Each row comes from the steps of one path. Every step used is in the known rows, and no mark comes twice. Write the path behind each row, first mark first.
Known rows:
golom -> kifu -> vuvem: [ 22 -10   0   6  21   8 -10  -5   5 -15   4   1 -10  -7   0  -5   3  -4
 -24  17  30  -4   9   3  11  -4 -27   0  38  -7  -9 -16  -1   2  -7  -1
   5  -6 -19 -19   0   6  17  -5  -1  -6 -13  -5  14  10   1   2  -7]
vofef -> resa -> lilam -> vivob: [ 16  -5  11   5  -3  -1  11  -7   3 -24   4  -1 -26   0   6   6  -5 -13
 -16 -21   5 -12   0   0  -1  -3  -1   4   3  -3  -7 -25 -11 -12  -3   4
  32  -9 -15  -1  -2   6  28   0  -2   0  36 -14  16  -8  17  18  -1]
kifu -> poto -> lilam: [ 24  -5  -2   2  -8  15  -5  -6 -11 -14  21   1 -10  -9   8   8   0 -14
 -19   3  13  -5  -5   6  -5 -14  -9  -5  26  -8  -6 -14  -9  -6 -10   5
   1 -15 -26 -10  14   3  20  -5   1  12  16   3  -4 -16   3  15 -13]
golom -> lilam -> resa -> vofef: [ 25 -20  -5   3 -22  -2  14  -8 -12 -17 -11  -4 -12  11  -6  -6  24  -5
 -17  30  11  -2  18   7  -2  -7 -20 -10  11  -4  -4 -14 -11   0  -4  -2
   5 -28 -21 -15   1   2  18   5  -9  -8  -7 -10  16 -12 -22  19  -2]
vivob -> lilam -> resa: [ 21 -12   4   5 -10  -2  14  -7  -4 -20  15  -3 -13 -19  -1   1   1 -15
 -12   1  10  -5  49  -1  -3  10 -14 -11  -3 -16  -4 -12 -16   3   4  10
   3 -27 -22 -16   3   7  23   2  -3  -3  -2 -15  19  -8 -23  15   4]
lilam -> golom -> kifu -> poto: [ 27 -14  -3   2  13  11   2  -7 -29 -18   5   3 -16  -5   2  -4   7  -6
 -22  12  30 -11  19   4   5   1 -22  -5  20 -11 -10 -24  -4  -3  -3  -6
  17 -22 -18 -25   3   1  19   3   5 -10  45 -10   0  -7  -8   2  -6]
vivob -> lilam -> vuvem -> kifu: [ 19 -10   6   2 -13  -3  -7  -5 -11 -20  11  -1   1 -18  -4   4  -4 -17
  -8   0  -1  -2  40   2   4  13 -14  -5 -24 -14 -10 -12 -12  -1   2   6
  -3 -16 -12 -26   4  15  22  -1   1 -11  29  -9  20  -9   0  15   5]
vivob -> lilam -> vuvem -> kifu -> poto: [ 19 -10   1   2 -13   1 -10  -9 -16 -19  12  -2  -3 -22   2   5  -4 -19
 -12  -4   1  -1  45   3   2  11 -10  -7 -15 -14 -11 -12 -14   2   0  11
  -3 -16 -14 -23   3  11  22   1  -1  -6  39  -5  10 -10   1  16   0]
golom -> kifu -> poto -> lilam: [ 24  -8  -2  -1  13  10  -5  -6 -10 -12   9   6  -8 -12   3  -4   3  -4
 -24  20  31  -1   2   7   3 -15 -26  -5  33  -5 -11 -17  -3  -3  -6  -1
   7 -16 -16 -19   8   5  21  -9   3   2  12  -2  -2 -11   2   9 -11]
golom -> lilam -> vofef: [ 24 -15  -3   1 -26  -1  18  -3 -19 -17  -4   0  13  10  -7   8   9  -4
 -17  22  11  -5   3   4   8 -14 -18 -13  12  -8 -10 -17 -15  -2  -2  -2
   7   8 -22 -23   2   8  17   9  -2  -9  17  -5  17 -13   2  20   1]
resa -> lilam: [ 17 -12   3   8 -25   1  -3 -11   5 -24  12  -1 -12  -3   1   1   2 -10
 -20 -21  10  -8  -7   0  -7  -2  -9   5   5  -5   0 -13 -13   2 -11   1
  -2 -14 -20 -15   7   6  16  -7   0 -11  23 -10  17  -8   9  20  -7]
poto -> lilam -> resa: [ 28  -2   5  -2  -6   7  13  -7  -3 -13  23   5  -7  -1  -4   5   1 -14
  -8  11   5  -6  -3   4  -4 -11 -21  -9   9 -10  -6 -18  -6  -7   0   1
   4 -19 -19 -12  19   7  23  -5   2   6 -13 -12  16 -16 -29  17   1]
kifu -> golom -> lilam: [ 16 -15  -4   8 -16   3  -4  -5   6 -17   2  -3 -10   5   5   8   2 -10
 -23  22  11 -12   7   4   3  -3 -15  -4  32 -13  -2 -10  -6   1 -14 -10
  13 -12 -19 -20   4   8  19   1   1  -3 -30   3  22  -9   5  16  -6]
vuvem -> kifu: [ 23 -14   7  -2   1   5  -4   1  -9 -19   7   8  -8   4  -5   0   4 -15
  -9   2  21  -9  15   6   2  -1 -18   4 -30  -8  -4  -5 -10  -4  -6   8
 -11 -25  -9 -21   8   8  20  -8   1  -8   8  -3  21  -6   6   9  -1]
vofef -> resa -> lilam -> vuvem: [ 19  -5   7   5  -2   0   5  -9   4 -25   7   0  -2   2   4   9  -8 -11
 -15 -20  -7 -10  -1  -1  -7   0  -3   1   0   0  -9 -22 -10 -13  -4   2
  32  -1 -15  -6   0  12  23   2  -1 -10  39 -17  15 -11  15  14  -2]
golom -> kifu -> poto -> lilam -> resa: [ 26  -7  -4   0  19   9   2  -8 -12 -10  10   4 -10 -10   3  -6   3  -5
 -23  21  32   0  11   5   3 -14 -28 -11  30  -5 -11 -21  -1  -3  -1   3
   9 -21 -17 -14   8   4  22  -6   3   3   7  -7  -1 -11 -19  10  -8]
lilam -> vuvem: [ 28  -6   4   6  -4  12 -11  -8  -6 -22  12  -2   6   2  -3   8   3 -14
 -13  -1  -8  -8   8   4   5   0 -12  -3   2 -11  -9 -20  -8  -6  -2   3
   2  -3 -21 -21   7   5  17   4   1 -15  32 -11  16 -10  -3   7   3]
vuvem -> kifu -> golom -> lilam -> vivob: [ 18 -14   2   2  -7  -2  -4  -2  -6 -13  -3   0 -21   5   1   5   2 -16
 -14  19  18  -7  16   6  10  -2 -19   0  -7 -12  -7 -11  -4   0  -8   0
   2 -21  -5 -22   5   9  24  -3  -1  -2  -9   4  23  -7   2  19  -1]
vofef -> resa -> lilam -> vuvem -> kifu: [ 18  -7   8   4   0  -3   4  -8   1 -24   5   4  -3   4   2   6  -9 -12
 -11 -18  -3  -9   3   1  -5   0  -5   1 -16   0  -9 -19  -7 -13  -3   7
  28  -6  -9  -6   0  14  24   0   0  -9  41 -16  17 -10  18  16  -1]
poto -> lilam -> vuvem: [ 26   3   7   0 -13  10  -8  -7  -5 -15  21   2   7  -2  -3  11  -1 -13
  -7   7 -11  -5 -16   5   3  -9 -15  -7  10 -11 -10 -22  -5  -9  -2  -4
   4  -3 -19 -20  19  12  21  -6   5  -3  17  -9  15 -18  -6  18   2]
vofef -> resa -> lilam -> golom: [ 17  -9   7   4  -1  -1  16  -6  -5 -26   6   3 -16   3   4   4  -6 -11
 -15 -18   6 -19   1  -2 -10   3  -3   2   1  -4  -6 -22  -9 -13  -3  -3
  38 -12 -16  -9   1  10  26   3   3  -9  40 -18  15 -10  14  15  -4]
vuvem -> kifu -> poto: [ 24 -14   1  -1   5  10  -7  -1 -17 -16   8   6 -11  -2   3   1   3 -17
 -16  -2  26  -5  22   7  -1  -5 -13   2 -17  -6  -5  -6  -9  -3 -11  13
 -10 -24 -12 -17   4   3  19  -3  -3  -1  22   4   6  -7   7  10  -9]
resa -> lilam -> vofef: [ 19 -11   5   6 -25   0  11 -13 -14 -22  13   4   8  -3  -1   5   8 -10
 -18 -24  10  -9  -6   1  -6  -4  -7  -4   7  -5  -4 -22 -15   2  -6  -2
  -2   0 -18 -17   8   7  15   2  -4 -13  32 -12  17 -10   8  20  -5]
vivob -> lilam: [ 17 -10   5   5 -20  -1   0  -5  -1 -22  14  -2 -11 -21   0   3   1 -13
 -14  -1  10  -7  35   1   0  11 -12  -3  -1 -16  -4  -7 -18   4  -4   3
   1 -21 -23 -23   5  11  22  -5   1  -3   5  -8  19  -8   5  16  -1]

Write each row's path:
[ 23  -8   0  -4  -2   9  -7  -3 -16 -12  12   7 -10  -5   1   4   0 -17
 -12   5  21  -4   7   8  -3 -11 -16  -1 -12  -5  -8  -8  -7  -5  -9   9
  -8 -24 -12 -17  12   8  22  -8   2   6  16   6   4 -13   4  15  -9] : vuvem -> kifu -> poto -> lilam
[ 26   0  -2   2  -8  16 -10 -10 -15 -14  21   1   0  -8   7  10  -1 -16
 -19   1  -1  -4  -4   5  -4 -13  -8  -9  24  -9 -10 -20  -7  -8  -7   3
   2  -6 -24 -12  14   3  19  -1   1   6  33   2  -5 -18   0  14  -9] : kifu -> poto -> lilam -> vuvem
[ 27  -7   5   2   0   8 -12  -5 -11 -20   9   3   6   6  -5   5   2 -17
  -7   0  -3  -3  15   7   4  -1 -17  -1 -25  -8 -12 -17  -6  -7  -1   7
  -5 -10 -11 -23   6   9  19   0   0 -15  35  -8  20  -8  -2   8   4] : lilam -> vuvem -> kifu
[ 24  -2   1   0   0  13  12  -6 -23 -12  16   6   7  -9   9  13   3 -13
 -18  -1  10  -7  -3   6  -8 -17  -3 -12  24  -7 -10 -22 -11 -13  -6   3
  21   2 -22  -6  12   7  22   5  -2  12  24  -1  -3 -18   9  15 -10] : kifu -> poto -> lilam -> vofef -> resa
[ 19 -11  -4   9 -15   4 -10  -9   3 -17   3  -4  -1   5   4  11  -1 -11
 -24  18  -3 -10   8   4   6  -1 -13  -7  31 -14  -8 -15  -4  -1 -10  -8
  15  -4 -17 -20   3   8  17   5   0 -10 -13   1  21 -11   1  16  -2] : kifu -> golom -> lilam -> vuvem
[ 24  -9   2   2 -25  -2   6  -5  -7 -17  -9  -8 -23   9  -5   3   4  -9
 -15  21   9  -1   4   4  15 -11 -20  -4  12 -13 -10 -20 -11  -1  -3   2
   6 -10 -23 -21  -1   1  21   2  -2  -1  25  -4  15 -11  -1  23   5] : golom -> lilam -> vivob
[ 18 -10   4   3 -20   1   7  -7 -17 -23  15  -2 -16 -19  -1   1   1 -13
 -12   1  10 -13  37  -2   0  16 -12  -6  -3 -20  -4 -14 -15   2   1  -3
  11 -24 -21 -28   6  11  23   0   5  -7  28 -13  17 -10  -4  15   3] : vivob -> lilam -> golom
[ 26  -8  -1  -5   2   9   2  -4 -17 -13  14   8 -11  -5   1   2  -1 -19
 -10   7  21  -2  15   9  -5 -12 -18  -7 -13  -7  -8 -11  -5  -6  -4  11
  -9 -27 -10 -12  13   7  24  -5  -2   9  10   1   5 -14 -14  14  -7] : vuvem -> kifu -> poto -> lilam -> resa
[ 20 -16   2   6 -15  -3  12 -11 -12 -20   9  -3 -17 -21  -2  -5  22 -14
 -13   7  11  -5  48   2  -8  12 -12  -9  -1 -13  -1 -12 -16   5   0   3
   1 -40 -19 -15   4   9  21   2  -5  -5  -9 -16  17  -8 -18  15  -2] : vivob -> lilam -> resa -> vofef
[ 19 -11   6   3 -19  -1  14  -6 -19 -21  14   0  10 -23  -2   9   7 -12
 -13  -3  10  -7  33   1   0   8 -10 -12   0 -16  -7 -15 -20   3   3   2
   4  -4 -20 -25   5  13  20   5  -2  -6  15 -11  18 -10   6  16   2] : vivob -> lilam -> vofef
[ 24  -8   4   4   6   8 -16  -7  -7 -18  12   3   4   3   0   8   0 -20
 -12   1  -2  -9  17   6   4   6 -13  -2 -12 -11  -8 -15  -2  -5  -5   1
   1 -13  -8 -23   8  10  18   2   0 -13  12  -3  22  -8  -2   6   2] : lilam -> vuvem -> kifu -> golom
[ 19 -11   0   8 -14   2  -1  -7   1 -13   0  -7 -23   4   5   9   3 -13
 -22  21  11  -9  10   3  11  -2 -14  -3  32 -16  -6 -18  -7   2 -10  -7
  16 -13 -19 -18   3   3  21   4   0   1 -15   1  20  -7   1  19  -1] : kifu -> golom -> lilam -> vivob
[ 26 -15  -4   3 -19  -2  17  -4  -2 -18  -5  -4  -8  12  -7   2   2  -7
 -15  23  11  -2  17   5   3  -8 -25 -12   8  -8  -7 -14 -11  -1   0   4
   6 -12 -23 -15   1   3  20   6  -4  -5  -1 -10  18 -12 -26  19   4] : golom -> lilam -> resa
[ 26   0   7  -3 -13   9   7  -3 -17 -16  22   5 -11  -1  -3   5   2 -10
  -6  11   5 -14 -14   2  -1  -6 -18  -4  11 -15  -7 -21  -6  -7  -3 -11
  14 -18 -20 -24  21  11  25  -6   8   1  18 -10  14 -18  -9  16   0] : poto -> lilam -> golom
[ 25  -2  -2   0  -9  17   0  -8 -24 -14  20   2 -15  -9   8   5   2 -14
 -19   4  11  -9  -2   4  -5 -11 -11  -6  25 -12  -6 -19  -6  -6  -8  -3
   9 -18 -25 -15  15   3  21  -1   3  10  33   0  -4 -18  -3  14 -11] : kifu -> poto -> lilam -> golom
[ 24  -8   1  -5  -2   8  -1  -3 -27 -14  13   8 -13  -3   2   3   0 -16
 -10   5  20  -8   8   6  -2  -6 -16  -4 -12  -8  -8 -14  -6  -6  -6   3
  -3 -27 -11 -19  13   8  22  -5   4   4  32   1   4 -14  -2  14  -7] : vuvem -> kifu -> poto -> lilam -> golom
[ 25   4  12  -2 -12   6   3  -6  -6 -11  18  -1 -21  -4  -1   7   2 -15
  -8   9   3  -5 -15   4   8 -11 -16   0  11 -13  -9 -24  -7  -6  -1  -1
   6 -15 -19 -16  17   8  25 -10   3   9  13  -7  15 -16  -3  21   3] : poto -> lilam -> vivob
[ 19 -17  -6   9 -12   2   5 -10  -2 -15  -2  -4 -14   5   4   1  18 -10
 -23  28  12  -9  19   5  -2   0 -14  -9  31 -11  -3 -13  -6   4 -12  -9
  14 -27 -15 -15   4   5  19   5  -6  -4 -43  -2  20  -9 -16  17  -4] : kifu -> golom -> lilam -> resa -> vofef
[ 25   0   4  -2   4   6   3  -6 -13 -13  15   4 -11  -6  -1   1  -1  -6
 -13  21  15 -10 -13   2   6  -6 -27  -6  33 -12 -12 -24   2  -3  -2 -13
  18 -12 -17 -26  16  13  25  -7   6  -1   6  -8  12  -8 -11  13  -2] : poto -> lilam -> golom -> kifu -> vuvem
[ 27 -14   2   6   0   8  12 -10 -13 -19   6   1 -15   1  -4  -5  32 -14
 -13   9  13  -8  25   6 -10   0 -12  -5   1  -6  -2 -17 -12   0  -5   1
   0 -41 -17  -9   6  -1  17   4 -10  -7 -12 -16  17  -7 -28   6  -2] : lilam -> resa -> vofef
[ 23  -9  11   4   9   6  24   0 -20 -18   8   6  18   2  -2  14   8 -11
 -13  -3  11 -14   9   4  -2  -6  -4  -8   2  -6  -9 -23 -13 -15   2   1
  29   9 -17 -11   3   9  22  10  -4  -4  19 -14  16  -9  12   7   0] : lilam -> vofef -> resa
[ 25  -8   2  -5  -3   9   4  -5 -29 -12  13  10   3  -5   0   7   4 -16
 -12   3  20  -4   6   8  -1 -13 -14  -8 -11  -7 -10 -13  -9  -5  -5   8
  -7 -15 -11 -17  13  10  21  -4  -1   6  22   2   5 -15   3  16  -8] : vuvem -> kifu -> poto -> lilam -> vofef
[ 18 -10   0   7  -8   0   0 -13  -9 -21   7   1 -19  -6   3  -6   1  -4
 -23  -9  21  -8  -2  -1   1   3 -18   0  27  -6  -6 -24  -3   4  -7  -9
  10 -13 -17 -21   4   7  18  -5   1 -14  34 -13  12   0  -3  15  -6] : resa -> lilam -> golom -> kifu -> vuvem
[ 20 -10   3   4 -20  -1 -11 -12  -5 -23  11   3  -1   3  -2   3  -1 -15
 -13 -22  -3  -3   2   2  -1   1 -12   0 -17  -3  -7 -18  -7   0  -7   3
  -8 -11 -10 -18   7  10  18  -5  -2 -18  46 -10  19 -10   3  19  -1] : resa -> lilam -> vuvem -> kifu
